Each row was made from one path, in order. Every step used is in the known rows, and no mark comes twice. Write each row's path.
(in the rows, 100 means zero)
Known rows:
g, m, y, u: 110 137 94 84 79 102 96 63 98 110 73 106 107 89 78 99 77 106 100 90 108
 101 102 117 109 126 87 90 95
e, m: 103 106 100 91 95 113 97 91 75 76 96 101 91 106 99 105 100 110 106 96 90
 119 87 105 95 120 96 93 108
m, y, u: 113 130 88 80 70 112 91 65 84 91 95 112 114 96 96 98 85 103 109 91 95 99
 96 116 113 127 83 102 103
l, p, u: 107 58 79 84 96 103 93 85 95 101 93 92 94 78 109 98 109 145 113 74 136
 126 84 117 87 109 107 105 102
t, b: 107 84 93 78 95 92 80 93 94 114 103 93 89 85 92 87 95 97 124 95 106 121
 80 108 103 93 96 95 93
p, u, y, t: 92 135 93 81 75 92 103 99 109 125 116 120 80 73 125 71 124 118 113 78
 128 131 100 119 88 105 85 85 117
b, m, y, u, p, l, g: 132 82 110 69 84 98 104 43 71 70 72 115 146 92 85 108 81 127 113 100 84
 109 91 134 93 98 112 99 75
u, y: 102 147 103 86 73 99 102 82 97 98 107 110 78 89 113 81 115 113 106 83
 101 121 100 119 93 115 98 84 119
g, m: 100 103 99 96 98 90 94 85 111 116 76 88 85 92 81 101 97 106 103 95 117
 112 98 112 94 105 100 81 97
g, t, b: 115 109 98 81 93 87 81 78 113 130 107 102 85 93 86 92 88 88 125 103 104
 122 81 114 109 77 95 95 70
k, g, t, b, m: 109 81 142 68 100 78 87 57 120 134 97 93 89 89 63 90 93 76 128 121 77
 113 86 117 108 59 106 87 41
t, b, m, y, u, p: 147 91 121 60 82 105 84 48 69 94 89 130 129 80 76 82 67 99 143 87 83 88
 80 120 114 92 94 91 97
k, y, u, p: 125 134 120 74 77 117 92 79 104 92 122 108 87 114 102 98 98 94 107 77
 121 95 96 123 109 90 89 78 136
y, u, p, l, g, k: 99 113 97 71 106 94 95 69 105 87 104 97 107 85 98 119 81 131 87 91 108
 121 102 132 99 94 109 100 94
m, y, u, p: 135 123 101 71 66 115 93 58 86 84 95 130 124 100 98 90 81 117 112 79 105
 91 92 121 114 110 89 91 126
l, p: 105 79 92 84 91 105 90 84 103 96 84 93 88 88 96 108 98 133 108 80 112
 117 92 117 89 110 113 101 108
m, y: 107 118 102 86 78 104 95 74 85 93 85 114 117 98 95 94 87 118 111 99 98
 110 93 113 105 112 90 99 117
g, k: 81 127 103 89 105 99 91 89 104 102 104 101 85 89 92 107 83 115 102 99
 107 112 100 112 107 104 93 96 121
g, k, b, m, y, u: 101 145 124 79 91 103 97 57 100 98 97 108 105 77 68 95 49 81 109 108 82
 93 101 116 125 111 87 96 85
e, m, y, u: 117 138 95 78 75 126 97 66 65 68 96 117 115 101 97 106 77 108 108 94 78
 107 89 110 110 136 82 102 104
l, p, u, y: 110 98 88 78 80 100 103 78 92 100 101 108 75 67 123 85 116 147 111 62
 133 136 91 125 83 117 106 96 114
u, p: 123 87 107 84 87 105 94 82 96 94 101 110 102 104 102 90 103 121 112 82
 116 103 90 117 99 92 103 83 130
l, g, m, y, u: 101 149 94 77 81 91 98 58 103 102 72 83 101 88 82 105 67 110 91 102 109
 113 105 123 101 124 93 96 71
p, l: 104 76 86 97 97 98 96 93 91 99 85 103 112 97 101 103 118 121 103 95 103
 125 88 117 89 99 106 98 91
t, b, m, y, u: 126 105 105 70 82 100 83 55 68 97 90 111 119 77 73 90 72 89 140 99 74 98
 80 115 113 107 88 101 73
b, m, y, u: 119 115 106 84 77 110 97 56 74 80 82 114 125 92 78 100 81 98 124 98 74
 89 92 117 110 123 91 98 86
u, p, l, g, k, y, m: 82 139 133 72 98 91 92 74 105 89 95 108 85 120 96 120 70 128 76 108 129
 132 106 140 104 48 108 82 118

Write each row's path:
100 89 119 74 99 88 83 95 98 131 90 105 93 71 74 86 88 86 138 107 88 111
 87 108 94 82 98 90 75 -> y, t, b, m
112 73 110 82 101 89 84 81 76 107 91 100 100 80 77 91 90 91 137 102 87
 112 77 109 99 88 103 91 80 -> t, b, m
100 114 107 65 80 91 85 90 101 134 90 120 104 80 88 78 76 107 125 104
 105 120 91 110 107 94 82 99 104 -> m, y, t, b
141 75 114 80 83 104 100 50 65 79 70 139 151 91 84 101 90 122 120 88 83
 91 87 128 101 101 103 93 95 -> b, m, y, u, p, l
117 94 91 76 98 89 101 65 109 100 74 86 106 89 87 110 95 126 86 86 121
 121 101 132 86 96 117 86 69 -> y, u, p, l, g, m
87 130 110 60 90 72 92 78 126 143 67 87 97 72 74 89 63 110 111 114 116
 132 101 117 95 90 94 93 75 -> l, g, m, y, t, b
104 106 119 68 91 78 107 74 125 121 50 115 127 86 83 99 80 145 89 103
 124 128 107 131 82 84 107 85 95 -> u, p, l, g, m, y, t
99 123 126 80 83 98 99 78 94 108 73 124 122 85 77 93 81 108 122 113 87
 97 100 114 96 102 91 92 99 -> b, m, y, t
111 103 119 89 84 101 99 63 76 85 74 118 128 94 81 96 82 110 122 106 80
 100 92 114 103 110 96 94 99 -> b, m, y
134 98 99 79 87 97 100 53 92 105 62 130 133 91 85 98 89 132 100 81 115
 102 96 126 103 100 100 84 103 -> g, m, y, u, p, l
133 121 109 76 76 105 97 55 99 103 75 121 116 92 81 89 78 117 103 80 118
 89 100 121 111 110 93 79 117 -> g, m, y, u, p
108 87 110 60 89 88 95 79 95 131 95 115 76 39 98 73 104 128 140 76 115
 136 86 121 79 94 106 94 87 -> l, p, u, y, t, b, m
118 120 113 80 76 108 98 60 90 96 89 104 112 88 75 85 74 72 117 103 82
 92 90 117 120 113 91 94 70 -> k, b, m, y, u
72 134 108 78 106 85 97 85 129 102 110 66 68 87 89 101 65 97 86 112 115
 128 102 118 107 93 101 97 82 -> l, g, k, b
115 97 116 73 101 73 94 44 94 108 69 106 133 84 66 105 69 109 124 127 72
 137 80 128 95 72 110 107 24 -> p, l, g, t, b, m, y
120 88 84 74 89 98 97 68 93 83 98 90 111 98 104 111 100 125 98 88 108
 119 91 132 91 98 113 98 81 -> y, u, p, l, g
109 131 120 75 98 107 95 79 105 95 115 118 100 101 96 115 87 110 93 83
 119 109 101 127 111 81 93 84 136 -> g, k, y, u, p, l
115 120 113 75 94 87 102 69 121 104 86 85 95 104 89 114 90 112 87 88 132
 123 104 136 90 81 108 75 92 -> k, y, u, p, l, g, m
124 63 102 87 95 99 97 82 92 92 86 121 120 99 102 97 115 131 106 83 115
 114 86 122 92 85 112 87 114 -> u, p, l
99 118 130 80 82 96 102 82 116 120 77 112 110 83 74 76 76 86 119 115 88
 99 97 114 107 95 92 89 84 -> k, b, m, y, t
92 162 109 89 62 102 93 73 90 100 97 118 71 104 111 85 101 107 95 91 108
 121 102 126 100 95 96 80 110 -> u, y, m
96 95 126 73 86 85 101 61 120 120 62 99 103 95 76 87 95 112 93 110 109
 111 107 119 107 96 96 82 100 -> k, g, m, y
125 83 107 67 101 75 89 66 115 117 98 101 108 94 90 100 88 118 115 103
 108 140 79 130 94 55 116 95 54 -> u, p, l, g, t, b
81 146 141 74 97 92 99 80 120 124 84 116 102 72 66 85 55 91 111 119 89
 101 106 114 114 92 88 91 96 -> g, k, b, m, y, t
